Each row was made from one path, in order. Every step used is in the known rows, and no mark comes twice. Write each row's path.
Known rows
gilu/razi: [-17  23  52 -30  15  12  89 -21   8  23   8  32   0  -1 -32 -39  46   6
 -18   6 -70  12   6 -16 -47  10 -13   4 -46  -2 -12 -10]
razi/tudad/fave/gilu: [  3  39  52   5  94   5  42 -22  11  21 -33  -2  31  36  -1 -27  66  31
 -23  -5 -63 -34  19  -2 -12  37  47  25 -25 -37 -46 -23]
takar/fave/goti: [-27 -45  61 -20  70   4  55 -18 -17  41  15   1  -7  36  -4 -46  53 -11
 -44  -9 -48   4 -13  -5 -68  13  -1 -21 -46  37 -15 -23]
mases/goti/darit/tudad: [ 22 -18  15  27 -53  29  82 -25  14  54  82  -5  50 -32 -18 -19  30 -19
 -17 -51 -41   3  -5 -33 -52  17   6 -20 -46 -29 -41  -5]
gilu/fave/takar: [-30  30  50 -31  -5  26  45   6  -3  25 -18   4 -19  24 -40 -42  41   3
  -5   7 -64 -13   5 -72 -42 -14  27   3 -28  21 -38 -18]
gilu/razi/tudad/darit: [ -8  38  23 -23  55  23  96 -15  18  20 -13  26   8  18 -41 -43  30  22
 -10 -25 -27  20   5   9 -41  24  -1   1 -26 -47 -30  19]
fave/gilu: [-19  17  56  -3  63  15  50 -14   0  28  15  17  20  -1 -28 -31  49 -10
 -16  15 -69 -70  12 -10 -48  16  19  20 -32  11 -24 -12]
gilu/fave/goti/mases: [-27   1  62 -34 -11  20  30   0   3  39  54  -4 -13  24 -21 -48  47  11
 -11  10 -64   8   9 -17 -26   1  -2 -24 -22   2 -47  -7]
zanir/gilu: [ -1  -1  61 -20  13  29  75 -17  -6  52  13  18   9 -16 -53 -22  15  -9
  -5   0 -55 -63  13  -5 -41  11  27 -13 -17   0 -45 -24]
gilu/fave: [-36  22  51 -29  -1   6  58   2  14  38   5  15 -20  24 -30 -23  32  26
 -23  14 -55 -15  27 -29 -26  -7  20 -19 -24  20 -29   6]
zanir/gilu/mases/goti/darit/tudad: [ 44   2  50   9 -74  21 101  -7  -4  70 104 -10  18 -34 -31   2   6  14
 -17 -33 -48 -59 -10 -18 -76   4  29 -57 -36 -16 -70  -6]
takar/fave/goti/darit: [-18 -28  35 -15  37  -9  65 -15 -28  49  40  -1  21   1  -3 -45  35 -31
 -54 -31 -38 -10 -23 -11 -88  12 -18 -49 -54   7 -41 -36]
mases/goti/darit: [-16 -10  20   7 -33  27  60 -37  14  67  65  -1  48 -25 -42 -20  31 -32
 -20 -52 -21 -10   1 -21 -87  20   7  -4 -57 -26 -36   1]
gilu/mases/goti: [-19  -3  67  -3 -15  30  62 -25  18  60  66   1  -6  30 -49 -19  51  38
  -9 -15 -37   1   5 -15 -89   4  38  10 -49  17 -15  28]
goti/darit/tudad/fave: [ 19  28   9  21 -27  18  74 -26  -5  29  41   7  35   1   9 -23  29   9
 -39 -23 -67  24   8 -51 -15  17  25 -31 -32 -49 -69 -45]
zanir/tudad: [ -2  20  46 -18  -7  38  77 -26  24  41  -1  -5  31   5 -27 -28  40  -4
 -10 -22 -73   3   7 -27  -4  14  34  12 -20   4 -23 -22]
goti/fave/gilu: [-26  10  60   3  59  19  40 -27  -5  37  12  23   5 -22 -19 -30  64 -37
 -57   8 -72 -72  19  -8 -46  22  -9   2 -52  -1 -42   1]
tudad/razi: [-48   8  41  -4  -2  15  61 -13   3  18   9  10   9  23 -27 -22  35  27
 -23  29 -66  29   4 -15 -34   7   8  18 -45  12 -24   3]
razi/tudad: [ 16   7  45   3  40  22  86  -2  15  27 -21   9  33   3 -41 -48  52  37
   4 -25 -41   2  13  -2 -18  11  22  14 -27 -33 -28 -13]
darit/tudad/fave/goti: [ -8 -26  30   6  47  24  42 -29 -15  19  27  -3  -8  52  29 -31  47  16
 -20   1 -71  44   1 -46  -3  30  53 -10 -26  -6 -53 -34]
darit/tudad/bapu: [  7   2  44  16  -1  49  84   5   8  35  33  22  24  15 -12 -19  45   8
 -21   4 -56   8   5 -26 -10 -16  40  -1 -18   7 -27  -2]
darit/tudad/razi: [-11   1  36  17 -22  19  82   1   4   5  25   6  12  16  -3 -20  32  40
 -22  30 -83  41   0 -28   0   3   8   4 -34   9 -28  -6]
zanir/gilu/mases/goti/fave/takar: [  -2   -5   82  -15  -28   54   45  -30  -15   75   38   -7  -28  -19
  -62  -18   52  -29  -24  -25  -50  -57  -10  -35 -103    8   24  -13
  -59    7  -64    6]
goti/mases: [  6  17  59   0 -35  51  60 -16  15  37  50  16  35 -12 -55 -59  56   8
  -3  -6 -63  14  15  -6 -35   1 -13  15 -27 -32 -29 -25]
gilu/zanir: [-13  32  57 -32  21  56  75 -16  27  15  27  42   3  26 -48 -15  47  -5
 -14   2 -50 -26  29 -26 -14  -6  28  -5 -38   1  -8  30]
tudad/fave/goti/darit: [-35  -4   9 -12  36   4  30 -41 -26  41  35  -2  19  28   5 -29  33 -16
 -36 -21 -42  17  -5 -39 -54  32  34 -21 -44 -31 -74 -39]
goti/darit/tudad: [ 27  10  15  21 -33  22 100  -1  -7  28  53  13  44 -37 -16 -35  22  -1
 -20 -24 -62  -4  -1 -40 -28   0   0 -32 -35 -34 -53 -35]
takar/fave: [-10  -5  66  -8  27   9  77 -17   5  44   3  14   8  20 -24 -42  48   2
 -46 -10 -52   0   6  -3 -62  -1  -8 -18 -43  22  -5 -20]
zanir/tudad/fave/gilu/razi: [  -9   74   61  -39   45    4   52  -53   22   21  -19   -4   12   32
   24   -9   63  -10  -48    8 -115  -14    4  -20   -5   47   27   11
  -34    0  -31  -26]
razi/tudad/darit: [-11  17  16   1  57  40  76 -12  14  33  -6  15  24  24 -52 -41  23  21
   0 -36  -8   1  13   2 -31  18  30  12 -11 -50 -39  16]
takar/fave/goti/mases: [ -2 -28  75 -14  18  25  48 -19  -8  43  53  -5  12  20 -16 -69  68 -11
 -36 -11 -59  21 -12  11 -62   8 -31 -20 -41   4 -23 -35]
takar/fave/tudad: [-27  23  69 -17  57  16  71 -43  10  47 -21  -6   7  22 -46 -43  72   1
 -48 -14 -70 -12  -6 -14 -30  16  -2  -5 -47  30  14 -17]
gilu/mases/goti/fave: [-26 -11  68   2 -20  35  51 -35  13  70  63   7 -23   6 -39 -18  68  10
 -49 -22 -39  -1  14 -11 -86  11  11  -9 -71   6 -33  43]

Which path is each row?
[-22  33  78  -1  44  12  52  -8 -12  38  35  20 -22   0 -21 -26  68  11
 -60  24 -77 -74  15  -9 -70   5   3 -10 -54  16 -47  14] : goti/fave/gilu/mases
[-15  38  77  -6  51   6  64   3  -6  27  36  14  -5  23 -29 -27  52  40
 -19  29 -75 -70   7 -12 -73  -3  32  10 -34  29 -28  -1] : fave/gilu/mases
[ -27   70   65  -38   20   35   58  -15   38   -5   10    0   15   38
   -5   22   48  -12  -37   36 -102  -52    8  -14   22   16   30   12
  -37   31  -14   37] : fave/gilu/zanir/tudad/razi
[-82  58  51 -36   4  -5  45 -22  19  27 -24 -16 -26  42 -36  -6  48  45
 -36  41 -87   7   4 -38  15  11  16  -1 -38  41 -13  25] : gilu/fave/tudad/razi
[-24  63  64 -29  71  37  31 -34  22   8  15  31  -1  60  -8   5  63 -10
 -41  22 -73 -62  35 -26 -11  20  51   4 -37  -1 -26  21] : tudad/fave/gilu/zanir
[ -7  31  97  -9  59 -13  70   2 -10  35  27   8 -14  36 -12 -30  60  37
 -57  25 -74 -67  -2   7 -91  -9   4 -17 -46  49 -12  -8] : takar/fave/gilu/mases
[-42  22  51  -8  41  42  51 -58   7  49 -13   7  -1 -15 -56 -38  80 -22
 -49 -15 -71 -22  10 -32  -8  29  -2   2 -56  -2 -21   5] : goti/fave/tudad
[ 25  32  72 -36  36  19 109   5  10  47 -25  26  20 -11 -34 -16  41  10
 -18  -7 -45 -37  -2  31 -26   4  23 -17 -20 -21 -43  -1] : zanir/gilu/razi/tudad/bapu
[  2  20  68 -44   9  11  95 -21  -5  39   8  29  -6 -22 -42 -23  22  -9
 -17   7 -74 -44   5   1 -48  16  -4 -20 -31   1 -36 -22] : zanir/gilu/razi
[-31 -34  50   4  -5  45  38 -51  21  69  40   8   4 -14 -37 -22  65 -41
 -46 -37 -34   0  19 -10 -66  28  -3   2 -68  -9 -27  31] : mases/goti/fave
[-54 -15  46 -41  42  -2  35  -2  -9  35  14   1 -35  41 -10 -28  34  13
 -18  12 -50 -11   8 -33 -32   6  28 -26 -26  35 -39   5] : gilu/fave/goti
[ 10 -25   8  11   9  15  80  -4 -29  26  63   0  30 -20   6 -40  25 -14
 -15 -25 -58  -2 -18 -43 -35  13  11 -37 -34 -18 -63 -39] : fave/goti/darit/tudad
[-20   3  46  -2  14  56  42 -23 -15  33 -14  15  -2 -19 -46 -56  66 -44
 -29 -16 -62  -7   1 -58 -54   6  -4  11 -56 -10 -48 -24] : goti/fave/takar
[-26 -23  48   4  -7  64  23 -47   4  58  16  -2   4 -16 -48 -41  75 -64
 -25 -41 -43   2  -3 -51 -80  21   2  23 -71  -8 -36   7] : mases/goti/fave/takar
[-73   6  22  -4  38  69  23 -86  28  79  29  -6  -6  11 -72 -16  59 -57
 -49 -54 -19 -13   6 -18 -48  50  11   9 -58 -17 -21  66] : mases/goti/fave/tudad/darit
[ -1  42  71 -16  85  12  72  -5  12  33 -25  30  14 -15   1 -22  92 -17
 -68   2 -63 -48   7  27 -32  17 -15  -3 -50 -19 -39  26] : goti/fave/gilu/razi/tudad/bapu
[  9  13  34  16   6  30  64 -27   6  21  17  10   7  36   8 -26  46  28
 -27  -1 -78  38  19 -45   5  18  45  -4 -23 -21 -43 -32] : darit/tudad/fave
[ 12  53  45 -24  45  21  65 -24   2   4 -63   3   9  31 -16 -57  76  24
  -6 -18 -72  53  -7 -48 -27  26  21  27 -43 -45 -43 -46] : gilu/razi/tudad/fave/takar
[ -8  38  44 -17   0  36  50 -51  26  41 -14 -12  22  45  -4 -17  45   6
 -30 -17 -79  32  15 -37  11  31  59   9 -21 -12 -39 -31] : zanir/tudad/fave
[-46 -19  36 -16  68  18  20 -42 -16  33  12   1  -9  59   4 -31  49   3
 -23  -1 -52  31   6 -34 -34  34  52   5 -34   0 -48 -23] : tudad/fave/goti
[ 16  42  64 -18  85  -9  89  -4  11   9 -25  16  22  -9 -15 -40  68  21
 -14   1 -75 -45   2  15 -32  26 -11  15 -38 -19 -21 -11] : fave/gilu/razi/tudad
[-61  42  18 -15  62  53  53 -54  11  44   3   7   5  31 -73 -34  34  -9
 -12 -19 -36 -18   2 -31 -25  30  33  22 -22  -7 -16  22] : fave/tudad/darit
[ -2  23  19 -27  56 -19  69 -29 -16  22  -4  -1  21  16  19 -41  51  14
 -34 -34 -49  37 -14 -16 -39  43   6 -30 -52 -62 -72 -35] : gilu/razi/tudad/fave/goti/darit
[ -8  30  84 -31  73 -22  79 -15   3  23  -2  21  -2   8   1 -35  65 -13
 -65  15 -88 -47  -5  14 -76  15 -40 -16 -57  35   3 -19] : takar/fave/gilu/razi
[-15  45  69 -30  64  41  59  -9  21   7  28  38   7  22 -33  -7  57 -19
 -23  21 -67 -91  26 -16 -24   4  28   5 -38  17 -11  30] : fave/gilu/zanir
[  5  20  79 -24  -3  18  88   0 -15  51  36  16 -20   5 -55 -18  17  41
 -10  15 -60 -64   8  -5 -66  -8  41 -24 -20  15 -51 -12] : zanir/gilu/mases
[ 19 -35  32   9  20  -6  88  -2 -27  34  55  -7  21  -6  23 -43  34 -18
 -54 -31 -56   3 -28 -23 -56   8 -20 -66 -47   4 -47 -46] : takar/fave/goti/darit/tudad
[  9 -27  33   6  22   9  83   7 -25  49  58  -1  28   9  29 -25  41 -28
 -67 -23 -41   5 -32 -15 -59  -8   5 -61 -39  15 -47 -22] : takar/fave/goti/darit/tudad/bapu
[-28  55  59 -27  69  -5  44 -40   4  17  -4  23  -4  34   9 -20  62   0
 -47  25 -92 -22  13 -17 -43  37  11  13 -46  -2 -32 -17] : tudad/fave/gilu/razi
[  8  45  50 -22  49   3  81 -28  18  17 -39  15  11  32  -3 -37  66  48
 -24 -13 -65  49  14  -7 -11  30  15   5 -39 -49 -35 -19] : gilu/razi/tudad/fave
[-65  38  44 -11  23  21  54 -39  10  23 -17  -9   9  24 -49 -23  56  26
 -23  25 -83  16  -8 -27   0  24  14  29 -47  22  -5   6] : fave/tudad/razi
[-24  58  70  -5  57   2  36 -20  -6  28  27   8 -14  62  -5 -15  57  50
 -39  35 -80 -42  16 -23 -59  14  56  10 -35  10 -45  -8] : tudad/fave/gilu/mases
[-49  -5  50  -3  21  53  32 -78  27  75  16 -10   4 -11 -59 -23  87 -42
 -46 -41 -51 -12   7 -24 -32  45   2  12 -71   2  -9  35] : mases/goti/fave/tudad
[   8    9   57  -13  -54   15   80  -21   -5   82   87   -3   16  -28
  -58    0    8    1  -18  -33  -29  -70   -8   -4 -110    7   29  -43
  -47  -12  -66    4] : zanir/gilu/mases/goti/darit
[ 17  43  19  25  20   5  57 -22  -9  22  41   3  41  -1  23 -13  38  -7
 -48  -5 -83 -41   4 -41 -25  27  24 -22 -32 -36 -71 -43] : goti/darit/tudad/fave/gilu
